Every row comes from one small tree of marks. The marks that hang from a mark follow it in brackets, in alphabetical order. Every link used is in the known rows. Which tree was each row made from?
Known rows
R(P(N)): [-0.295  1.792 -1.136  1.998  0.140  2.319 -1.110 -0.801  0.931 -0.725
  0.198 -1.129 -2.821  2.853  2.004  2.163  0.845]
P(N R V): [ 3.362  6.518 -0.663  3.132  1.008 -3.708 -2.861 -1.097 -1.884  3.367
 -3.574 -1.813  0.484  5.933  0.991  4.756  2.753]
N(P X): [ 1.280 -1.270 -1.438  1.375  1.431  4.156 -1.313 -0.796 -2.228 -2.485
  0.323  0.603 -2.751  3.920 -1.345  2.214  0.736]
W(V): [ 0.711 -0.828 -0.174 -0.634  1.484 -2.381 -0.592 -1.505 -1.464 -0.830
  1.488  0.922  0.322  1.108  0.585  2.133 -1.570]
K(Z): [ 1.715  0.740  0.673  3.266  0.088  0.950 -0.200  0.795  1.518  1.579
  1.241 -0.953  1.547  0.947 -0.886 -2.674  0.360]
R(P): [-0.434  0.193 -2.049  0.419  1.402  2.126 -0.403 -0.782  0.710 -2.061
  1.276 -0.947 -3.083  0.705  1.562  0.698  0.093]
N(P(V(W)) X): [ 2.062  0.609 -1.113  1.048  3.186  3.051 -0.153 -1.457 -2.481 -3.997
  0.508  2.187 -3.300  6.550 -0.221  4.606  1.867]
Z(K N(X)): [-2.230  1.141 -0.826  0.659 -2.537  2.982 -1.684  2.867 -1.062  1.167
  0.027  0.698 -0.772  5.390 -5.326  1.856  5.902]
K(X Z(N(P(R V)))): [ 4.656  1.145  0.146  5.524  0.359 -0.068 -4.014  0.459 -1.893  1.003
  1.760 -2.776 -0.164  5.624 -2.836 -0.863  2.578]
P(R V(W)): [ 2.478  5.109 -1.124  0.184  2.852 -3.566 -0.281 -1.757 -2.624  0.295
 -1.623  0.994 -0.557  3.091  1.140  4.214  2.191]
Z(K(X) N): [-1.421  0.404 -0.461  1.146 -2.251  1.540 -2.313  2.609 -1.647  1.356
  1.098 -0.346 -0.742  4.081 -4.729  1.136  5.389]
N(P(V)): [ 2.369  0.746 -3.821  1.918  3.731  1.258  0.092  0.073 -1.980 -2.585
 -0.355 -0.331 -0.180  3.630  0.571  2.694  0.146]
V(W): [-0.899  1.166  0.988 -1.082  0.295  0.473  2.127 -1.033 -0.594 -1.689
  0.531  3.517 -0.964  0.320  1.292  2.140  0.889]
P(N(X) R V(W)): [ 2.849  6.852  1.511  2.116  0.796 -2.376 -2.234 -2.549 -2.535  1.744
 -2.669  1.253 -2.175  8.097  0.965  6.866  4.320]
K(X Z(N(P(V)))): [ 4.226  0.282  0.652  5.318  0.154  0.580 -3.377  0.793 -1.147  0.132
  2.391 -2.409 -0.191  5.846 -2.594 -1.162  2.395]
Z(K N(P(R V(W)) X)): [-0.207  3.277 -3.979  1.864  0.457  3.068 -1.862  2.171 -3.648 -0.028
 -0.948  1.079 -1.116  7.675 -4.738  4.899  6.637]

Write each row's tree
[ 3.024 -0.027  2.407  4.334 -1.566  0.084 -3.385  0.770 -0.245  1.445
  2.575 -2.132 -0.150  4.011 -2.884 -2.446  2.304]	K(X Z(N))
[ 3.470  1.712 -2.703  2.072  3.256  1.493 -2.468 -1.517 -3.807 -1.416
 -1.057 -0.405 -2.752  5.905 -1.233  4.077  1.919]	N(P(R V) X)
[ 3.125  3.079 -1.260  4.558  0.529  1.488 -1.718  1.168 -0.956  0.282
  0.339 -0.406  0.894  6.138 -2.431  0.520  2.960]	K(Z(N(P(R V(W)) X)))
[ 2.691  7.468  0.073  2.331  1.226 -3.476 -1.321 -1.745 -2.331  2.206
 -3.041  0.712 -0.152  6.241  2.013  6.270  3.414]	P(N R V(W))
[ 1.520  1.767 -2.307  1.806  0.409  1.595 -1.662  0.983 -2.330 -2.635
 -0.579  0.803 -0.954  7.665 -2.210  3.729  3.162]	Z(N(P(V(W)) X))
[ 1.394  4.906  1.550  1.705  0.724 -1.562  0.521 -0.877 -0.073 -0.288
 -1.241  1.839 -0.463  6.931  2.526  5.501  2.697]	P(N V(W))
[ 3.415  2.502 -4.738  2.367  4.019 -0.086 -1.194 -0.443 -3.556 -0.791
 -1.706 -1.280  0.086  3.362  0.286  3.224  0.606]	N(P(R V))
[ 2.376  1.531 -1.969  4.826 -0.056  1.859 -1.313  2.358  0.214  0.670
  0.462 -1.557  2.482  3.756 -2.236 -1.626  1.426]	K(Z(N(P)))
[ 1.004  2.986 -1.346  2.208  1.674  0.953 -1.106 -1.020  0.928 -1.478
  0.179 -1.411 -2.922  5.306  2.580  3.567  1.578]	R(P(N V))
[ 1.714  4.304  1.091  2.599 -1.536 -0.728 -3.768 -1.538 -2.077  4.024
 -2.945 -0.914 -1.290  4.328 -0.772  3.471  2.614]	P(N(X) R)
[ 0.180  0.846 -2.949  2.419  0.317  2.408 -2.166  2.605 -3.057 -0.399
  0.772 -0.619 -0.775  6.585 -4.296  2.977  5.420]	Z(K(X) N(P(V)))
[ 2.482  1.122 -1.042  4.675 -0.464  2.646 -1.938  1.864  0.051  0.489
  0.761 -1.093  1.186  5.067 -2.960 -1.191  2.053]	K(Z(N(P X)))
[ 0.625  3.196  0.167  1.447  1.552  1.937 -0.654 -1.969  0.448 -2.607
  0.759  0.758 -4.662  6.777  2.559  5.023  2.682]	R(P(N(X) V(W)))
[-1.407  0.766 -3.348  1.822 -0.919  4.846 -1.661  2.990 -2.456 -0.133
 -0.144  0.636 -0.828  6.202 -5.270  2.889  5.434]	Z(K N(P X))
[-0.911  2.055 -3.060  1.610  0.222  4.007 -0.834  2.551 -2.534 -1.266
 -0.004  1.726 -1.211  7.990 -4.485  4.522  6.302]	Z(K N(P(V(W)) X))
[ 1.819  1.363 -2.620  2.206  0.288  1.448 -2.421  1.317 -2.123 -2.027
 -0.660 -0.453 -0.668  7.533 -2.733  3.024  2.816]	Z(N(P(V) X))
[ 0.036  1.268 -3.589  2.614 -0.373  2.346 -3.105  2.358 -4.178  1.287
 -0.173 -1.033 -0.709  4.677 -4.995  2.394  5.314]	Z(K(X) N(P(R)))
[ 1.621  1.796 -3.184  2.366 -0.496  1.427 -3.295  1.070 -3.227 -0.353
 -1.606 -0.811 -0.450  5.495 -3.313  2.453  2.674]	Z(N(P(R) X))
[ 3.515  2.592 -1.617  4.975  0.448  1.260 -2.477  1.469 -0.762  0.901
  0.029 -1.585  1.150  6.069 -2.923 -0.187  2.678]	K(Z(N(P(R V) X)))
